Known rows, with every step that occurs
C > F: [ 1.74  3.54 -3.08 -1.79  0.67 -1.25 -0.32  1.44 -0.04  1.31 -0.50 -1.50
  1.92 -1.03  0.78 -1.34  0.59 -2.51  0.50]
Q > N: [ 2.20  0.14  3.29 -0.38 -0.13  0.84  0.16 -0.04  0.38  0.64 -0.73  2.90
 -1.38 -1.59 -2.04 -0.57  2.13 -3.31  0.37]
Q > T > C > F: [ 0.27  5.21 -0.52 -1.93 -0.70 -2.78 -0.18  2.14 -0.29  0.88 -0.75 -4.95
  2.50 -1.06 -1.82  1.12  0.54 -4.35  0.65]
N > C > F > Z: [ 2.09 -1.33  2.19  1.85 -1.59 -0.34 -2.50  2.69 -0.58  0.61  1.53 -1.75
 -1.05 -0.74  0.10 -0.18 -1.59  1.65 -2.51]
F > Q > T: [ 1.90 -0.01  0.32  2.18 -5.31  1.84 -1.42  0.88  1.01  0.64 -0.70  2.11
 -2.07 -1.48 -0.80  3.01  0.86 -3.69  3.99]
Q > N > C > F: [ 2.45  2.06  3.54  0.45 -0.99 -0.19 -0.05  2.28 -1.08  0.02  3.06  0.95
 -2.21 -0.70 -2.28  0.93 -0.46 -1.58 -0.99]
F > T > C: [ 0.22  1.42  3.00  0.67  1.06 -0.55 -4.11  1.22 -1.42  1.01 -1.93  1.66
  0.66 -0.66  1.85  0.29  1.41 -1.32 -1.35]
T > C > F > Z: [ 0.64 -0.34 -0.89 -1.24  1.88 -3.04 -1.91  1.31 -0.40  0.73 -1.74 -3.95
  4.12 -0.17  1.41 -3.20  0.83 -1.57 -2.43]
T > C > Q: [ 1.41  3.65  0.77  1.90  4.08 -3.26 -1.03 -1.73 -0.74  0.78 -4.22 -3.59
  2.87 -1.29  0.46 -4.93  0.23 -2.65 -2.77]
F > Z > T > C > Q: [ 2.14  0.37  2.67  3.34  1.79 -2.95 -1.52 -0.61  0.40  1.62 -4.18 -4.89
  3.87 -0.55 -2.12 -6.63  1.43  1.83 -3.62]
F > Q > N > C: [ 3.34 -3.17  5.51  4.75 -3.09  1.91 -1.16  0.82 -0.56 -0.30  1.79  6.60
 -4.50 -0.77 -1.01  1.85  0.13 -1.71  0.84]
F > Z: [ 1.77 -3.16  1.98  0.94 -0.60  0.73 -2.30  0.25  0.82  1.21 -2.19  0.07
 -0.20 -1.53  0.40 -1.75  0.87 -0.22 -1.17]
N > C > Q: [ 2.85  2.84  3.87  5.01  0.60 -0.40 -1.54 -0.31 -0.79  0.68 -1.15 -1.13
 -2.52 -1.84 -0.74 -1.88 -2.07  0.66 -2.95]
Z > C > Q > F > T: [ 1.25  1.30  0.58  1.13 -3.36 -1.44 -2.70 -0.84  1.71  1.88 -2.84  2.02
 -3.03 -1.48 -2.16 -0.32  0.81  2.68  0.16]
N > C > Q > F > T: [ 2.31  2.17  5.86  4.89 -3.89  1.21 -2.83  0.75  0.01 -0.05  0.59 -0.16
 -5.80 -1.92 -1.02  1.82 -0.83  2.52 -1.83]
T > C > F > Q > N: [ 1.56  0.25 -1.65 -0.76  0.29 -2.32 -0.34  0.69 -0.80 -0.58 -0.03  1.78
  2.98  0.73  0.78 -1.68  2.09 -5.72  1.27]
N > C: [ 2.57 -0.02  5.36  3.93 -0.30  0.48 -1.31  1.28 -0.72  1.51  0.32  1.78
 -3.07 -2.21 -0.84  1.17 -1.19  0.60 -1.35]
F > T > C > Q > N: [ 0.73  3.49  3.52  0.53  1.25 -0.92 -3.53 -0.53 -1.58 -0.86 -2.10  0.46
 -0.07  0.11 -0.32 -2.60  1.71 -2.75 -2.71]
Z > T > C: [ 2.04  1.65  3.28  2.03  2.06 -2.67  0.40  0.80  0.04  2.84 -2.63 -1.03
  3.41 -1.41 -2.49 -2.72  2.34  0.00 -0.62]
T > C > F > Z > Q: [ 1.34  2.88 -2.44 -1.12  1.87 -4.88 -0.38  0.66  0.24  1.02 -2.88 -4.00
  5.34 -0.01 -1.63 -6.06  2.14 -1.51 -2.38]
F > Z > T > C: [ 1.89 -2.36  4.19  2.20  0.78 -2.08 -1.24  0.92  0.56  2.39 -2.83 -2.11
  3.31 -0.95 -2.13 -3.52  2.31  1.64 -1.96]

Rows
[ 2.52  2.90  1.78  0.59  0.81 -0.13 -0.18 -1.66  0.15 -0.14 -2.06 -0.25
 -0.82 -1.24 -2.01 -3.76  1.19 -3.30 -1.11]
C > Q > N
[ 1.52  0.29  2.94  0.52 -4.00  1.82 -1.92  1.15  1.17  0.96 -0.22  1.97
 -3.38 -2.14 -0.06  2.95  2.19 -0.09  1.43]
Q > F > T
[ 2.30  1.07 -5.05  0.31 -1.39 -0.44 -1.24  1.22  0.10  0.61 -0.07  1.41
  1.90 -0.06  2.61 -0.85  0.63 -3.29  2.64]
C > F > Q
[ 1.80  2.46  2.14  2.08  1.60 -3.34  1.09 -2.09  0.98  0.67 -3.57 -4.61
  0.96 -2.31 -1.04 -3.32  1.33 -2.28 -1.55]
T > C > Q > F
[ 1.55 -0.40 -2.06 -1.51 -0.62 -0.64 -1.94  1.59  0.43  0.84 -0.64 -2.50
  1.82 -0.56  1.13 -2.13  0.52 -0.79 -0.89]
C > F > Z
[ 0.04  1.10  0.45 -1.60 -1.98 -2.21 -1.72  2.34  0.13  0.44 -0.88 -5.78
  2.20 -0.58 -1.36  0.28  0.56 -2.51 -0.76]
Q > T > C > F > Z
[ 3.17 -3.47  4.31  2.25 -4.20  0.33  1.02  0.87  3.10  2.33 -1.17 -1.87
 -0.85 -2.37 -3.88 -0.78  3.05  2.84  0.64]
Q > F > Z > T
[ 1.66 -0.79 -5.84 -0.26 -1.75 -2.73 -1.74  0.74  0.73  2.27 -1.37  4.61
  1.69  0.34  0.51 -1.03  0.23 -0.64  2.96]
Z > C > F > Q
[ 1.40  1.10 -3.71  0.34  1.04 -2.94 -1.24  0.90 -0.81  0.45 -1.05 -0.07
  4.36  0.38  2.97 -1.88  0.90 -4.14  1.16]
T > C > F > Q
[ 3.22 -1.22  5.52  1.75 -3.43  0.06 -0.56  3.40  0.08  0.80  3.03 -0.55
 -1.30 -0.02 -4.86 -0.76  0.65  2.96 -1.80]
Q > N > C > F > Z > T
[ 0.49  2.53  3.77  0.41 -0.72 -1.43 -0.61  0.87 -0.01  1.30 -2.13 -2.28
  0.21 -2.07 -2.40  1.62  0.97 -3.78  0.36]
Q > T > C
[ 1.07  3.52  0.01  0.83 -2.60 -2.22 -1.38 -0.88  1.48  2.28 -3.76 -0.56
 -1.62 -1.77 -4.74 -0.52 -0.56 -0.07  0.67]
Z > C > Q > T
[ 1.21 -4.99  1.10  0.52 -0.93 -1.73 -2.79 -0.12  1.51  2.88 -3.44  3.24
 -0.60 -1.23 -1.65 -1.77  0.45  2.51 -0.80]
F > Z > C
[ 2.46  0.41 -2.74 -0.94 -2.17  0.32 -0.33  0.98  0.13 -0.50  1.11  3.32
  0.63  0.44  0.48 -0.68  1.84 -4.80  2.85]
C > F > Q > N
[ 2.23  2.96 -3.76 -1.35 -0.52 -2.41 -0.39  0.94  1.20  1.09 -1.89 -2.43
  2.98 -0.42 -1.98 -5.18  1.85 -0.42 -0.93]
C > F > Z > Q
[ 2.21  1.87  0.45  3.06 -6.21  0.85 -1.58  3.26 -0.34  0.05  2.88  0.61
 -2.87 -0.62 -1.14  4.62 -1.69 -1.69  2.66]
N > C > F > Q > T
[ 0.31  2.28 -3.41 -2.46 -1.79 -1.70 -4.17  2.43 -0.21  2.40 -0.72  3.76
  0.20  0.24 -0.19  0.72  0.32  1.53  0.82]
Z > C > F > T
[ 2.73 -0.93  7.60  2.78 -1.09  1.02 -0.45  0.99 -0.67  0.39  1.51  3.60
 -4.42 -1.72 -2.91  1.41 -0.04 -1.00 -1.28]
Q > N > C
[ 3.22  1.75  5.09  5.15 -1.83 -0.43  0.63 -0.68  0.87  0.60 -0.40 -2.30
 -4.24 -2.84 -2.19 -0.35 -1.06  1.11 -1.60]
N > C > Q > F
[ 2.44  0.37 -1.18 -0.29 -1.71 -0.85 -0.81  2.57  1.08  2.11 -0.32 -2.95
  3.04 -0.36 -1.80 -3.03  1.63  1.94 -0.28]
C > F > Z > T
[ 0.80  4.12 -2.49 -1.99 -1.40  0.61 -3.78  2.88 -0.91  0.69  0.55  0.55
  0.51 -0.13  2.03  0.75  0.80 -1.07  0.39]
C > F > T
[ 1.77  1.90 -1.32  1.34  1.31 -3.07 -1.45 -1.81  0.87  2.61 -4.56  1.15
  0.16 -1.38 -1.93 -4.06 -0.46  0.81 -0.97]
Z > C > Q
[ 2.23 -4.27  3.20  1.19 -3.12  0.53 -0.16  0.00  2.47  1.06 -1.49 -1.13
 -2.15 -2.55 -0.96 -0.04  1.84  0.11  0.08]
Q > F > Z
[ 0.53  4.04  1.52  1.71  1.99 -1.46 -4.42 -0.29 -1.56  0.16 -3.27 -1.37
  1.14 -0.35  1.76 -2.84  0.52 -1.21 -2.89]
F > T > C > Q
[ 1.59  2.54  4.00  0.12 -3.15  1.48 -3.48  3.75 -1.91 -0.56  3.86  3.20
 -3.83  0.28 -1.00  2.89 -0.23 -0.12 -1.09]
Q > N > C > F > T
[ 1.69  2.57 -3.77 -0.15 -5.32  0.58 -1.12  2.19  0.66  0.28  0.73 -0.40
  0.11 -0.48 -0.22  2.64  0.50 -4.18  4.24]
C > F > Q > T
[ 1.58  3.01  2.90  0.87  3.48 -2.64 -0.12 -2.00 -0.68 -0.27 -3.11 -1.50
  1.52 -0.80 -1.62 -4.74  1.41 -4.26 -2.57]
T > C > Q > N
[ 2.22 -3.52  5.63  2.38 -1.69 -2.16  1.04  0.52  2.20  2.23 -2.17 -3.28
  1.50 -1.94 -3.59 -1.74  3.28  1.99 -0.75]
Q > F > Z > T > C
